Each row was made from one path, in order. Every step used is in the known rows, and no mark comes twice. Write each row's path.
Known rows
sunobi pabi mamelas: [-0.41 -1.00  0.83  0.93  0.05  0.26  0.81 -0.58  0.78 -0.41 -0.21  0.89
  0.78  0.50 -1.29 -0.46 -0.92  0.88  0.84 -0.21  0.57  2.03  0.21 -0.09
  0.12 -1.75  0.49  2.21]
tudod somu sunobi: [-0.49  1.05 -1.42  0.22 -0.17  0.80  0.52  1.08  0.64  0.18 -2.32 -0.03
  0.22  1.28  1.84  1.27 -2.03  0.14  0.11  0.31 -0.08 -2.21 -0.18 -0.41
 -0.18 -0.67  0.31 -0.63]
pabi sunobi: [-1.02 -1.28 -0.55  1.49  0.35 -1.05 -1.10 -0.34  1.96 -0.08  0.55 -0.60
  0.16  0.07 -0.33 -0.33  0.31 -2.81 -0.71 -0.47 -0.19  0.39  0.65  0.28
  0.58 -0.27 -0.71 -1.30]
kobud somu sunobi pabi tudod: [ 0.87  0.90 -1.15  0.26 -0.14  0.84  1.02 -1.02  0.84  1.22  4.58 -0.97
 -0.44 -1.09 -0.03 -0.18  0.11  1.75 -0.23 -0.21 -0.47 -0.97 -0.74 -0.36
 -2.22 -0.47 -0.83 -2.13]
tudod piga: [ 0.13  0.28 -0.35 -0.14  0.12 -0.41 -1.04 -0.47 -0.32 -0.24  2.77  0.88
  1.36 -0.14 -0.42  1.19  1.66 -2.55 -0.32  0.28 -1.01 -1.27 -0.27 -1.04
  1.30 -1.35  1.49 -0.49]
gozu sunobi pabi kobud somu: [ 1.35  1.35  0.49 -1.34 -0.26  1.14  1.30 -0.68 -0.17 -0.47  1.30  0.08
  0.19 -1.87 -1.49 -0.35 -1.48  3.46 -0.10 -0.34  1.09 -2.44 -0.07 -0.02
  0.69  1.29 -1.15 -1.49]
gozu sunobi pabi mamelas somu tudod: [ 0.54 -0.29  1.71 -0.99 -0.32  0.94  2.21  0.65 -1.00 -0.95  0.51  0.27
  0.12 -2.21 -1.84  0.51 -1.49  1.88  0.86  0.26  1.71  1.26  0.88  0.44
  0.02  0.74 -0.23  3.92]
sunobi pabi kobud somu tudod: [ 1.05  0.64 -0.16  0.24 -0.34 -0.15 -0.85 -1.56  0.50  0.38  0.32 -0.04
 -1.08 -0.93 -1.62 -2.40  0.43  1.38  0.08 -0.81  0.60 -1.71 -0.78  0.31
 -0.12  0.67 -0.93 -3.81]
pabi kobud somu: [ 0.54  0.59 -1.91 -0.10 -0.19 -0.23 -1.38 -1.33  1.35  0.17 -0.34 -0.32
 -0.03  0.89 -0.42 -1.75 -0.86  0.91 -1.01 -0.45 -0.04 -1.58 -0.27 -0.22
  0.73  1.57 -1.27 -4.26]
tudod somu kobud: [-0.50 -0.04 -0.30  0.44 -0.43 -0.57 -1.64  1.22  0.46  0.50 -3.79 -0.23
  0.43  1.19  1.36 -0.05  1.50 -2.50 -1.11  0.30 -0.08 -0.58  0.36 -0.30
  1.54 -0.46  0.90 -1.46]
tudod somu kobud pabi notodif: [-0.97 -0.07  1.15  0.86 -0.13  0.02 -3.03  1.73  0.39 -0.05 -6.08 -0.06
  1.11  2.24  1.75  2.22  1.04 -1.18 -0.20  0.55 -0.18 -1.77 -0.54  0.01
  2.21 -1.13  0.81 -1.48]
tudod somu: [-0.90  0.18 -0.40  0.37 -0.52  0.22 -0.93  0.95  0.43 -0.04 -3.43 -0.02
  0.60  1.89  0.80  0.88 -0.44 -1.43 -0.26  0.06 -0.38 -2.74  0.54 -0.19
  0.75 -0.66  0.53 -0.74]
gozu sunobi pabi mamelas: [ 0.46 -0.18  1.60 -0.79 -0.04  1.40  2.19  0.09 -0.16 -1.07  0.88  0.77
  1.16 -1.42 -1.45  0.84 -1.92  2.76  0.62  0.11  1.45  0.93  0.64 -0.02
  0.85 -0.51 -0.09  2.98]
mamelas somu kobud pabi tudod piga: [-0.21 -0.39  0.39 -0.09  0.15 -1.35 -1.92  1.21 -0.82  0.06 -0.36 -0.44
  0.11  0.70  0.35  1.31  2.81 -2.96 -0.63  1.00 -0.97  1.98 -0.21 -0.61
 -0.25  0.85  0.84  3.91]
notodif pabi: [-0.48  0.49 -0.66 -0.64  0.27  0.22  1.93  0.26  0.10 -0.36  3.98 -0.88
 -0.88 -0.10  0.03 -2.51  1.00 -0.48  0.30 -0.15 -0.19  1.16  1.14  0.20
  0.23  0.40  0.09 -0.22]
somu kobud pabi mamelas: [-0.11 -0.80  1.64  0.44  0.52 -0.63 -1.81  0.47  0.70 -0.43 -3.62  0.39
  0.55  1.59  0.88 -0.37  1.19 -0.62 -0.68  0.91  0.49  3.98 -0.41 -0.39
  1.86 -1.50  0.86  0.94]
kobud pabi mamelas: [-0.60 -0.93  1.78  0.36  0.54  0.40 -1.02  0.06  1.02 -1.19 -4.00  1.11
  1.01  3.01  0.14  1.21 -1.89  1.14  0.68  0.67  0.14  1.49 -0.44 -0.13
  0.88 -2.20  0.50  2.30]
gozu sunobi pabi kobud somu tudod piga: [ 1.94  1.05  0.79 -1.60 -0.23  1.24  0.89 -0.96 -1.01 -0.21  2.60  0.52
  0.19 -2.86 -1.93  0.24 -0.48  2.02  0.05 -0.28  1.00 -2.55 -0.85  0.16
  0.75  1.07 -0.55 -1.96]
sunobi pabi kobud: [ 0.06  0.46 -0.38  0.34  0.05 -0.16 -0.33 -1.16  0.55 -0.52 -0.87  0.77
 -0.37  0.01 -0.98 -1.60 -0.37  1.81  0.36 -0.65  0.62 -0.72 -0.54 -0.19
  0.55  0.11 -0.48 -1.00]
somu kobud pabi: [ 0.02  0.38  1.45  0.16  0.36 -0.96 -2.13  0.56  0.62 -0.31 -3.04 -0.13
 -0.37  0.86  1.22 -0.67  2.77 -0.51 -1.01  0.86  0.19  1.28 -0.23 -0.61
  1.75 -1.16  0.70 -1.16]
notodif pabi tudod piga: [ 0.01 -1.23 -0.77 -0.62  0.56  1.00  0.74 -0.36 -0.90  0.12  7.61  0.07
  0.36 -0.60 -0.38 -0.38  1.71 -1.78  0.56 -0.30 -1.59  2.96 -0.47  0.13
 -0.65  0.14  0.76  2.63]
piga tudod: [-0.55 -1.33  0.97 -0.16 -0.27 -1.36 -0.58 -0.73 -1.16 -0.39 -2.38  0.90
 -0.23 -0.41  0.41 -0.11 -0.21  0.50 -0.44 -0.35 -0.37  0.18  1.80  0.43
  0.11 -0.18 -0.15 -1.01]
piga tudod somu kobud pabi mamelas: [-0.65 -2.29  2.18  0.09 -0.12 -0.89 -1.77  0.21 -1.37  0.13 -7.16  1.34
  0.88  1.94  1.23  1.45 -1.05 -0.69 -0.33 -0.06 -0.27  1.23  0.47  0.86
  0.68 -0.78  0.57  0.12]
sunobi pabi kobud somu: [ 0.57  0.85 -0.64  0.30 -0.16 -0.07 -0.16 -1.58  0.91  0.31  0.50 -0.05
 -0.43 -0.01 -1.27 -1.84 -0.07  1.65 -0.12 -0.81  0.27 -2.06 -0.68 -0.13
 -0.13  0.43 -0.97 -3.09]
piga tudod somu kobud pabi: [-0.48 -1.26  1.98 -0.02 -0.28 -1.31 -1.92  0.40 -1.41  0.20 -6.78  0.88
  0.18  1.35  1.49  1.19  0.12 -0.82 -0.61 -0.04 -0.50 -0.90  0.70  0.67
  0.50 -0.57  0.45 -1.08]

Which path is each row?
[ 0.91  2.08 -1.33  0.16 -0.22  0.43  1.67 -0.87  1.00  1.12  3.39 -1.23
 -0.57 -1.05 -0.05 -0.87  0.26  1.61 -0.26 -0.07 -0.07 -2.74 -0.27 -0.51
 -1.49 -0.55 -0.67 -3.95]	kobud somu sunobi pabi
[-0.88 -1.52 -0.74  0.70 -0.06 -1.03  0.07  1.05  0.45 -0.24 -1.52 -0.29
  0.77  1.13 -0.27 -0.45 -0.10 -2.04 -0.34  0.81  0.36  5.14  1.31 -0.13
  0.47  0.71  0.54  4.54]	pabi mamelas somu kobud
[-0.56 -0.59  0.02 -0.22 -0.31 -0.49  0.23  0.06 -1.32  0.17 -3.83  0.83
 -0.10  0.49  1.64  1.37 -2.39  0.55 -0.01 -0.32 -0.49 -1.45  0.79  0.55
 -0.88 -0.13 -0.04 -1.17]	piga tudod somu sunobi
[-0.57  0.66  0.38  0.12 -0.04 -1.91 -0.93  1.57 -0.13 -0.29 -2.98 -1.04
 -0.78  1.09  0.68 -0.15  2.40 -2.03 -0.72  1.11  0.11  0.54  1.05 -0.58
  0.23  1.17  0.31  2.22]	mamelas somu kobud pabi
[-0.66 -1.42  0.64  0.17 -0.21 -0.08  0.96 -0.20 -1.32  0.23 -3.80  1.34
  0.55  0.60  0.72  1.60 -3.19  1.12  0.75 -0.50 -0.12  0.04  0.43  0.87
 -1.07 -0.79  0.11  0.94]	piga tudod somu sunobi pabi mamelas
[-0.45  1.63 -1.44  0.09 -0.13 -0.74  2.38  0.83 -0.14 -0.10  0.93 -0.98
 -1.08 -0.38  0.14  0.10 -0.38  0.27  0.60  0.54  0.18 -0.79  0.92 -0.55
 -2.00  1.16 -0.31  2.85]	mamelas somu sunobi pabi
[-0.47  0.22 -0.34  0.00 -0.60 -1.38 -0.31  1.01 -0.49 -0.36 -0.87 -1.06
 -1.77 -0.74 -0.57 -0.99  1.38 -1.97 -0.05  0.53  0.27 -0.07  1.69  0.25
 -0.70  1.76 -0.07  1.50]	mamelas somu tudod
[-0.31 -0.48  1.41  1.01  0.65 -1.46 -2.42  0.35  1.25 -0.06 -2.53 -0.45
 -0.06  0.76  0.94 -0.60  2.62 -2.09 -1.16  0.38  0.10  1.59 -0.44 -0.20
  1.68 -0.92  0.13 -1.61]	somu kobud pabi sunobi
[-0.84 -0.67 -0.78  0.46  0.65 -0.31  1.63 -0.08  0.89  0.03  4.78 -1.37
 -0.73 -0.23 -0.54 -2.21  0.95 -2.57  0.10 -0.74 -0.36  1.71  0.85  0.72
  0.14  0.54 -0.57 -0.45]	notodif pabi sunobi
[-0.21  0.61 -1.50  0.09  0.03 -0.17  1.45  0.47 -0.87  0.24  3.60 -0.33
 -0.12 -0.80 -0.17  1.71  0.09 -0.69  0.66  0.40 -0.63  0.40 -0.28 -0.66
 -2.46  0.96  0.30  4.71]	mamelas somu sunobi pabi tudod piga
[-0.57  1.23 -0.91  0.83  0.25  0.92  0.92  0.20  0.67 -0.46  1.42 -0.26
  0.09 -1.11  0.69  1.25 -0.80  2.99  1.15  0.12  0.35 -0.74 -0.60 -0.24
 -0.27 -1.11 -0.07 -0.94]	somu sunobi pabi notodif
[-0.85 -0.04  0.24  0.74  0.16 -2.26 -1.23  1.45  0.48  0.01 -2.71 -1.40
 -0.56  1.02  0.36 -0.01  2.35 -3.46 -1.04  0.70 -0.01  0.90  0.83 -0.23
  0.27  1.34 -0.02  1.97]	mamelas somu kobud pabi sunobi
[ 0.03  0.43 -0.90  0.56  0.39  0.89  2.16 -0.42  0.97 -0.28  1.28  0.36
  0.16 -0.33  0.15  0.06 -2.29  2.48  0.96  0.16  0.66  2.19 -0.59 -0.35
 -1.10 -1.38  0.17  1.41]	somu sunobi pabi mamelas
[-0.82 -1.49  0.85 -0.05 -0.57 -0.88 -0.85 -0.06 -1.42  0.05 -4.72  0.98
  0.36  0.98  0.91  1.13 -1.13 -0.55 -0.18 -0.50 -0.73 -1.83  1.44  0.71
  0.11 -0.24  0.10 -0.81]	piga tudod somu
[ 1.00  0.51 -0.16 -0.14 -0.66 -0.22 -0.95 -0.71  0.64  0.80  1.53 -1.14
 -1.26 -1.26 -0.73 -1.92  2.02 -0.65 -0.91 -0.05 -0.05 -2.09  0.60  0.28
 -0.19  0.10 -0.54 -5.08]	kobud somu tudod
[-0.45  0.52 -1.49  0.23 -0.01 -0.23  1.58  0.78 -0.21  0.04  2.25 -0.73
 -0.93 -0.69  0.19  0.54 -0.36  0.54  0.66  0.33 -0.21  1.03  0.29 -0.37
 -2.72  1.32 -0.43  4.39]	mamelas somu sunobi pabi tudod
[ 0.42  0.27 -1.02  0.21  0.43  1.02  0.83 -0.63 -0.07  0.29  4.68  0.72
  0.32 -1.43  0.29  1.20 -0.25  1.35  0.85  0.01 -0.43  1.30 -1.67 -0.67
 -1.68 -1.26  0.44  1.72]	somu sunobi pabi tudod piga
[ 1.69  1.04  0.87 -1.39 -0.34  1.17  0.84 -0.65 -0.38 -0.33  1.33  0.06
 -0.45 -2.73 -1.64 -0.70 -0.92  3.29 -0.03 -0.36  1.41 -1.83 -0.21  0.42
  0.58  1.43 -1.27 -1.99]	gozu sunobi pabi kobud somu tudod
[ 0.64 -0.34  1.58 -1.04 -0.08  1.66  0.94  0.07 -0.63 -0.79  2.83  0.63
  0.45 -2.42 -1.00  1.13 -0.48  2.93  0.33 -0.10  0.64  0.78  0.11 -0.07
 -0.09 -0.01 -0.49  3.10]	gozu sunobi pabi tudod
[-0.28  1.32 -0.79  0.34 -0.20  0.94  0.97  0.69  0.32  0.38 -1.95  0.00
  0.07  0.81  1.13  1.09 -1.44  0.52  0.66  0.02  0.18 -2.88 -0.39 -0.32
 -0.65 -0.93  0.38 -0.29]	tudod somu sunobi pabi
[ 1.31  0.94 -1.34  0.12 -0.03  0.83  0.91 -1.37  0.30  1.43  6.08 -0.50
  0.34 -1.39 -0.38  0.71  0.74  0.39 -0.15 -0.19 -0.93 -1.41 -1.49 -0.59
 -1.98 -0.79 -0.16 -1.87]	kobud somu sunobi pabi tudod piga
[-0.43 -0.39  0.60 -0.19 -0.35 -0.40  0.75 -0.12 -1.48  0.29 -3.62  0.94
 -0.15  0.06  1.09  1.43 -1.98  1.08  0.46 -0.51 -0.36 -2.05  0.52  0.60
 -1.12 -0.46  0.02 -0.63]	piga tudod somu sunobi pabi
[ 1.32  0.56 -0.17 -0.29 -0.55 -0.18 -1.10 -1.06 -0.18  0.98  3.47 -0.59
 -0.32 -1.50 -1.03 -0.72  2.60 -2.12 -0.76  0.02 -0.54 -2.62 -0.27  0.00
  0.04 -0.38  0.22 -4.64]	kobud somu tudod piga
[-0.62 -0.47  0.86  0.99  0.12 -0.66 -2.33  1.31  0.85  0.42 -5.09 -0.30
  0.44  2.28  1.36  1.06  1.08 -3.19 -0.89  0.18 -0.20 -1.34 -0.59  0.06
  1.57 -0.81  0.56 -1.17]	tudod somu kobud pabi sunobi
[-0.99 -0.93 -0.96 -0.35  0.28  0.15  2.95  0.82 -0.21 -0.45  3.16 -0.89
 -0.05  1.06 -0.79 -1.64 -0.85 -1.27  0.97  0.14 -0.05  3.95  1.52  0.52
 -0.57  1.41  0.20  4.64]	notodif pabi mamelas somu
[-0.30 -0.64  0.81  0.12  0.42  1.44 -1.95  0.54  0.25 -0.34 -3.03  0.77
  0.48  2.54  1.63  2.80 -1.64  1.38  0.69  0.48 -0.80 -0.22 -1.70 -0.07
 -0.91 -1.45  0.08  2.50]	kobud pabi tudod somu sunobi
[-0.87 -2.02  1.97  0.55 -0.03 -1.69 -2.20  0.16 -1.00  0.51 -6.25  0.56
  0.28  1.12  1.24  1.43  0.30 -2.19 -0.80 -0.40 -0.55 -0.81  0.49  1.02
  0.72 -0.33  0.06 -1.63]	piga tudod somu kobud pabi sunobi
[-0.89 -0.86 -0.98 -0.19  0.35 -0.22  2.49  0.98 -0.20 -0.10  3.14 -1.11
 -0.15  0.64 -0.45 -2.35  0.73 -2.18  0.35  0.28  0.05  5.32  1.40  0.49
 -0.05  1.47  0.43  4.11]	notodif pabi mamelas somu kobud
[ 1.20  0.69 -0.28  0.02 -0.18  0.00 -0.76 -1.85 -0.16  0.57  1.89  0.44
 -0.32 -1.16 -1.84 -1.37  0.99  0.21  0.16 -0.77  0.11 -2.15 -1.34  0.12
  0.10  0.41 -0.29 -3.53]	sunobi pabi kobud somu tudod piga
[-0.24 -1.24  0.74  0.89 -0.18  0.41 -1.44  0.07  0.04  0.65  0.03  0.54
  0.20 -0.11 -0.13  0.34  1.80 -0.54  0.11 -0.42 -0.30  1.39 -0.82 -0.03
 -0.61 -0.96  0.44  2.05]	sunobi pabi tudod somu kobud
[ 0.39 -0.94  1.46  0.11  0.54 -0.48 -3.22  0.08 -0.05  0.02 -0.19  0.71
  0.59  0.57  0.93  1.01  3.20 -1.79 -0.75  0.71 -0.68  2.84 -1.50 -0.67
  1.10 -1.29  1.24  0.99]	somu kobud pabi tudod piga
[ 1.03  0.57 -1.59 -1.20  0.22  0.44  0.86 -1.17 -0.52  0.49  5.49 -0.72
 -0.81 -0.78 -1.05 -2.88  0.85 -0.91  0.13 -0.68 -0.52  0.03 -0.75  0.68
  0.16  2.08 -0.42 -3.50]	notodif pabi kobud somu tudod piga
[ 0.97 -0.33  1.44 -1.10  0.04  1.68  0.78 -0.16 -1.22 -0.51  4.40  1.11
  1.11 -2.51 -1.32  2.03  0.01  1.58  0.45 -0.05  0.11  0.21 -0.56 -0.28
  0.05 -0.36  0.17  3.01]	gozu sunobi pabi tudod piga
[ 0.93  0.98  0.73 -1.24  0.00  1.10  1.19 -0.29 -0.08 -1.10  0.41  0.60
  0.28 -1.86 -1.20 -0.05 -1.77  3.58  0.21 -0.19  1.37 -0.99  0.01 -0.02
  1.27  0.96 -0.86  0.17]	gozu sunobi pabi kobud
[-0.16  0.36 -1.77 -0.75  0.44  0.30  1.25 -0.42  0.20 -0.53  2.70 -0.39
 -0.85  0.36 -0.16 -3.10 -0.51  0.61  0.27 -0.53 -0.07  1.49  0.09  0.41
  0.61  1.87 -0.56 -0.83]	notodif pabi kobud
[-0.20  1.28 -1.57  0.22 -0.12  1.01  0.47  0.38  0.47  0.23 -2.63  0.31
  0.03  1.23  1.04  0.75 -2.60  1.21  0.59 -0.24  0.37 -2.64 -1.07 -0.15
 -0.32  0.04 -0.15 -0.79]	tudod somu sunobi pabi kobud
[ 0.59  1.41 -2.65 -1.03  0.39  0.80  2.27 -0.76  0.45  0.34  4.90 -1.38
 -0.94 -0.05  0.04 -3.01 -0.95  1.44  0.07 -0.58 -0.23  0.29 -0.33  0.33
 -0.47  2.24 -1.11 -3.01]	notodif pabi kobud somu sunobi
